Each row was made from one walk, in order. Every step used is in the known rows, and no mark comes twice. Write each row's walk.
In the rows, zero is written as 128.
Known rows:
g, h, c: [121  96 148 128 114 164 171 136 167 110 104 110 129 124 135 174 222 111
  83 141 115  87 125 128 125 146 117 151 147  92]
q, f, r: [133 150 102 159 150 111  88  94 175  82 164 128 146 143 171 166  81 117
  81  97 112 138 100 131  94  92 144 114 187 155]
k, r, f, q: [130 129 150 102 118 134  91  98 121 151 115 172 119 142 125 126 115 144
 122 116 155 142 160 117 147 100 152  95 141 172]
c, h: [122 119 181 122 118 152 133 146 166 122  95 154 119 156 136 162 184  95
 111 136 140 109  84 136 125 122 111 148 144 155]
s, q, h: [105  92 154 153 129 100 131 115  93 108 104 151 101 142 141 131 158  70
 135 201 118  96 158 132 153 148  95 136 115 144]
s, q: [104 121 124 138 127 125 139 105  76 124 100 136 118 176 118 138 153  94
 110 166 126 128 183 111 127 141 106 144 135 152]
g, h, q: [123 107 177 114 150 154 163 143 163 109 103 129  74 151 142 157 162  98
  93 125 107 124 141  90 155 149 109 127 153 162]
k, y, t: [122 119  76 148 125 155 154 163 143 131 129 138  87  95 104 130 141 140
 126 182 127 170  99 122  58 126 126 133 135  44]
r, k: [110 131 102 115 123 134 143 142 121 122 127 118 169 138 112 133 159 113
 143 134 139 153 142 120 163 150 114 145 130 126]
v, q, f: [116 145 146 155 159 108 112  94  88 149 141 136 111 189 135 114 110  85
  93  87 135 136 140  87 155 116 142 124 155 170]
k, r: [141 132 105 119 129 144 123 152 167 101 107 160  84 143 126 168 155 117
 101 141 128 148 121 126 135 129 100 115 163 148]
q, s: [ 97  96 122 143 143 136 117 107  56 134 113 123 120 163 129 183 176  78
 140 124 114 134 148  91 109 139 110 174 167 158]
f, q: [114  93 129 105 162 147 115 112 128 165 139 159 146 148 141 152 141 112
 121 128 143 130 142  86 115  96 144 135 152 194]
r, f: [101 146 137 128 108 141 118  87  64 119  96 137 140 131 139 149 130 130
 103 105 137 157 182 150 136 115 145 128 151 109]
c, h, q, f, r: [137 148 165 148 149 105 113 106 208  89 150 132 105 150 163 132  78 139
  87  86 112 100  84 108 106 124 133 100 159 193]
k, y, t, d: [156 127 112 131  98 140 163 177 128 146 113  81 110  96 134 122 111 139
 150 158 125 153  91 156  24 116 147 132  96  79]
q, f, r, k: [129 159  95 144 128 100  99 112 172  90 170 108 183 141 139 127  91 124
 125 106 125 147 105 129 145 127 137 116 150 141]
f, r, k, y: [145 143  71 117 105 144 132 163 177  81 173  87 150 108 132 129 159 115
 159 164 100 174  95 119 123 159 121 125 101  92]
v, q, k, r, f: [129 173 163 133 122  97  91  98  97 114  85 161  94 136 115  76 100 112
 115 115 135 139 188 163 193 159  99 110 112 110]
c, h, q, f, r, k: [135 157 160 134 127  95 121 126 207  95 156 112 143 147 131  97  91 142
 131  96 128 111  87 107 157 156 124 104 125 176]
q, f, r, k, y: [150 160  72 133  94 122 125 158 162  77 180  75 162 114 135 114 144 112
 150 122 107 177  81 116 132 133 146 123 110 107]
q, f: [118 143 111 150 128 121 124 119 100 113 126 123 147 151 145 149 136 102
  90  72 136 151 123 114 126  83 152 145 176 158]
t, y, k, r, f, q: [157 128 119  96 104 151 105 104 111 161 121 147 150 134 135 119 116 172
 120 141 165 133 124 159 168  74 175  99 105 151]
v, q: [108 121 149 132 178 136 122  98 104 159 134 157  90 185 127 134 125  86
 104 145 125 128 163  91 144 155 109 122 139 154]
e, k, r, f: [136 180 135 113  98 116  93 128  83  94  89 169 122 105 102 156 125 125
 133 114 134 142 157 191 161 123 116 116 128 101]
e, k, r: [151 156 107 109 133 122 107 173 134  92 109 176 109 112  99 182 151 100
 135 139 122 130 114 166 144 127  85 130 137 130]
d, t, y, k, e: [156 113 111 122 173 137 165 165 110 157 147 119 157 130 116 172 113 194
 110  79 123  75 104 169 121  92 133 146 149  71]
v, q, f, r, k: [125 162 125 148 154  88  88  91 162 119 183 120 153 173 129  99  70 108
 128 117 126 137 119 106 167 154 130  99 133 151]
y, k, r, f, q: [129 131 121  95 130 154  92 108 121 155 111 150 141 137 119 107 121 175
 116 121 170 150 144 129 181  92 145 106 136 131]
s, q, h, g: [ 72  85 132 151  82 152 184 105 121 130 102 151  91 126 149 116 160 101
 102 195 107  75 183 138 153 147 105 151 120 137]
d, t, y, k: [137 108  77 125 140 149 141 142 111 129 121 137 153 124 127 163 111 171
 106 177 134  93  85 188  96  87 138 153 138  76]

Which walk is each row?
[112 108 133 116 133 142  77  90  60 167 109 127 133 160 109 123 146 145
 153 118 154 139 148 101 173 114 134 139 142 145]
y, k, r, f, q, s
[132 171 132 129  97 107 102 120 106  85  73 150 122 104 123 106 122 128
 111 103 135 150 175 186 172 131 106 125 129 100]
q, k, r, f
[133 136  65 145 125 133 132 156 198 111 164 125 118  89  98 108 101 156
 153 204 121 171  82 132  74 157 117 110 119  32]
f, r, k, y, t
[133 134  77 108  88 155 163 185 117 105 139  84 149 113 110 118 206 104
 165 147 119 182 116 107 149 154 125 150  92  94]
r, k, y
[130 153 134 164 178 101  76  70 162 116 178 143 114 179 160 132  58 100
  85 111 112 127 119 107 118 123 136  96 168 167]
v, q, f, r
[170 159 114 140 104  94 155 163 171 126 160  50 122  93 133  62  34 180
 163 123 116 145  84 129  49 145 158  93  77 108]
h, q, f, r, k, y, t, d
[123 139  95 125 140 122 109 117 187  95 163 123 170 133 134 145 107 126
 135 153 118 145 121 134 135 156 109 117 138 126]
f, r, k
[124  92 122 117  59 176 159 108 149 161 121 158 119  90 164  99 131 172
 107 184 140  78 128 185 190  89 164 114  88 134]
t, y, k, r, f, q, h, g
[105  79 126 145 133 127 167 125 128 109 121 122 128  84 149 147 192 130
 110 161 112  61 140 132 113 159 106 148 122  99]
q, h, c
[163 147 114 123 102 124 149 191 104 138 114  94 131  70 112 132 109 125
 176 156 119 139  87 188  31 114 136 143  76  67]
e, k, y, t, d
[102  94 196 131 145 130 144 122  94 141 100 127  73 170 121 147 172 102
 146 111 114  92 130  63 122 174  98 159 137 198]
c, h, q, s
[153 158 191 130 160  88 150 152 203 127 179  98 147 152 119 108  94 169
 133   8 118  88 104  95 177 156 120 103 134 162]
c, h, q, f, r, k, e
[130 128 104 116 192 162 164 163 114 151 139  94 165 139 117 155 160 176
  98  44 135 133 135 126 179 107 106 154 165  76]
y, k, e
[108  59 141 128 148 126 150 113 137 146 140 138 142  90 148 130 180 134
 126 160 126  50 139 103 114 140 127 138 113 141]
f, q, h, c
[145 129 194 123 180 111 178 173 150 117 115 109 117 120 125 119 151 116
 109  18  97  96 166 119 193 154  82 153 138 124]
g, h, q, k, e
[166 144 101 130  97 121 139 168 186 127 151  67 140  89 132 102  69 157
 174 181 117 151  74 166  36 144 140 108  79  69]
f, r, k, y, t, d
[154 139 146 123  86 108 130 144  95 161 103  87 152  66 129  53  72 151
 172 128 142 142 130 180  57 104 164 132  59  81]
r, f, q, k, y, t, d
[137 148 153  93 121 117  77 113  96 142 116 184 139 116 106 138 112 128
 150 114 149 127 155 148 156  98 141 108 120 157]
e, k, r, f, q
[123  88 159 126 112 114 130 104 137 134 118 150 116  85 138 110 160 161
 127 153 136  59 153 128 142 145 132 104 105 123]
k, r, f, q, h, c
[110  93 177 147 176 109 114 107 118 138 135 167  77 152 150 125 135  60
 131 183 115  98 139 113 169 160  96 119 120 148]
v, q, h
[120 124 160 113 124 104  62  96  34 155 114 163 129 139  96 154 140  98
 186 109 135 116 158 117 148 122 130 140 126 171]
e, k, r, f, q, s
[173 132  69 112 115 164 141 162 154 114 113 130 121 134 134 158 153 153
  97 169 141 139  78 176 160  98 124 122 123 122]
t, y, k, r
[138 123 133 139 126 127 144 138 134 159 102 109 124 116 138 136  71 147
 128 149 139 129 114 167  33 112 138 126 129 108]
y, t, d
[110 133 148 118 133 106  95  93  78 137 102 147 182 102 133  83 112 114
 131  89 146 131 189 151 158 105 135 153 115 142]
r, f, q, k
[104 119 153 106 131 140  99  76  79 165 122 155 156 139 140 129 115 135
 123 106 154 142 179 112 132  93 167 120 141 164]
r, f, q
[156 137 107 122  83 131 168 188 135 148 123  64 140  94 114  93 112 144
 180 162 134 158  91 156  59 140 145 130  72  71]
r, k, y, t, d
[120 132 108 141 115 118 122 132 105 145 117 144 131  63 100  56 103 149
 149 151 143 161 139 149  93 113 140 138  97  43]
r, f, q, k, y, t
[146 158 139 132 178  87 152 138 164 124 195  88 153 143 125 113  74 178
 126   4 108 115 146  84 169 155 126 100 147 151]
h, q, f, r, k, e
[ 90  96 162 127 132 126  85  60  24 176 119 135 142 162 128 146 142 103
 159 104 140 129 181  82 126 116 154 150 147 180]
r, f, q, s
[134 150  76 156 131 107 148 150 184 109 175 105 101  93 100  68  67 180
 143 146 119 164  91  96  87 157 137  95 115  71]
h, q, f, r, k, y, t
[ 89 109 155 125  73 198 188 134 188 144  95 156 107 137 142 145 181 125
  81 138 127  87 117 142 128 123 121 160 145 146]
c, h, g
[100  73 139 125 161 132  99  93  67 175 133 137 135 170 128 164 163  84
 159 121 131 120 148  59 109 118 132 163 156 203]
f, q, s
[141 106 129 116 106 139  91  87  49 173 118 125 140 155 124 135 139 140
 155 138 151 123 130 129 160  96 165 134 110 167]
t, y, k, r, f, q, s
[131 140  75 138 130 135 139 181 113 121 128 154 110  66  79 140 138 123
 157 179 122 153  94 158  66 124 112 147 114  29]
e, k, y, t
[118 116 190 113 146 144 167 144 158 125  99 143  78 149 130 130 150 131
 107 114 128  98 122  91 130 157 104 130 129 187]
c, h, q
[148 159  84 127 111 117 147 157 160  79 181  69 131 112 132  88 122 136
 148 106  98 168 104  84 135 159 139 110  99 130]
h, q, f, r, k, y
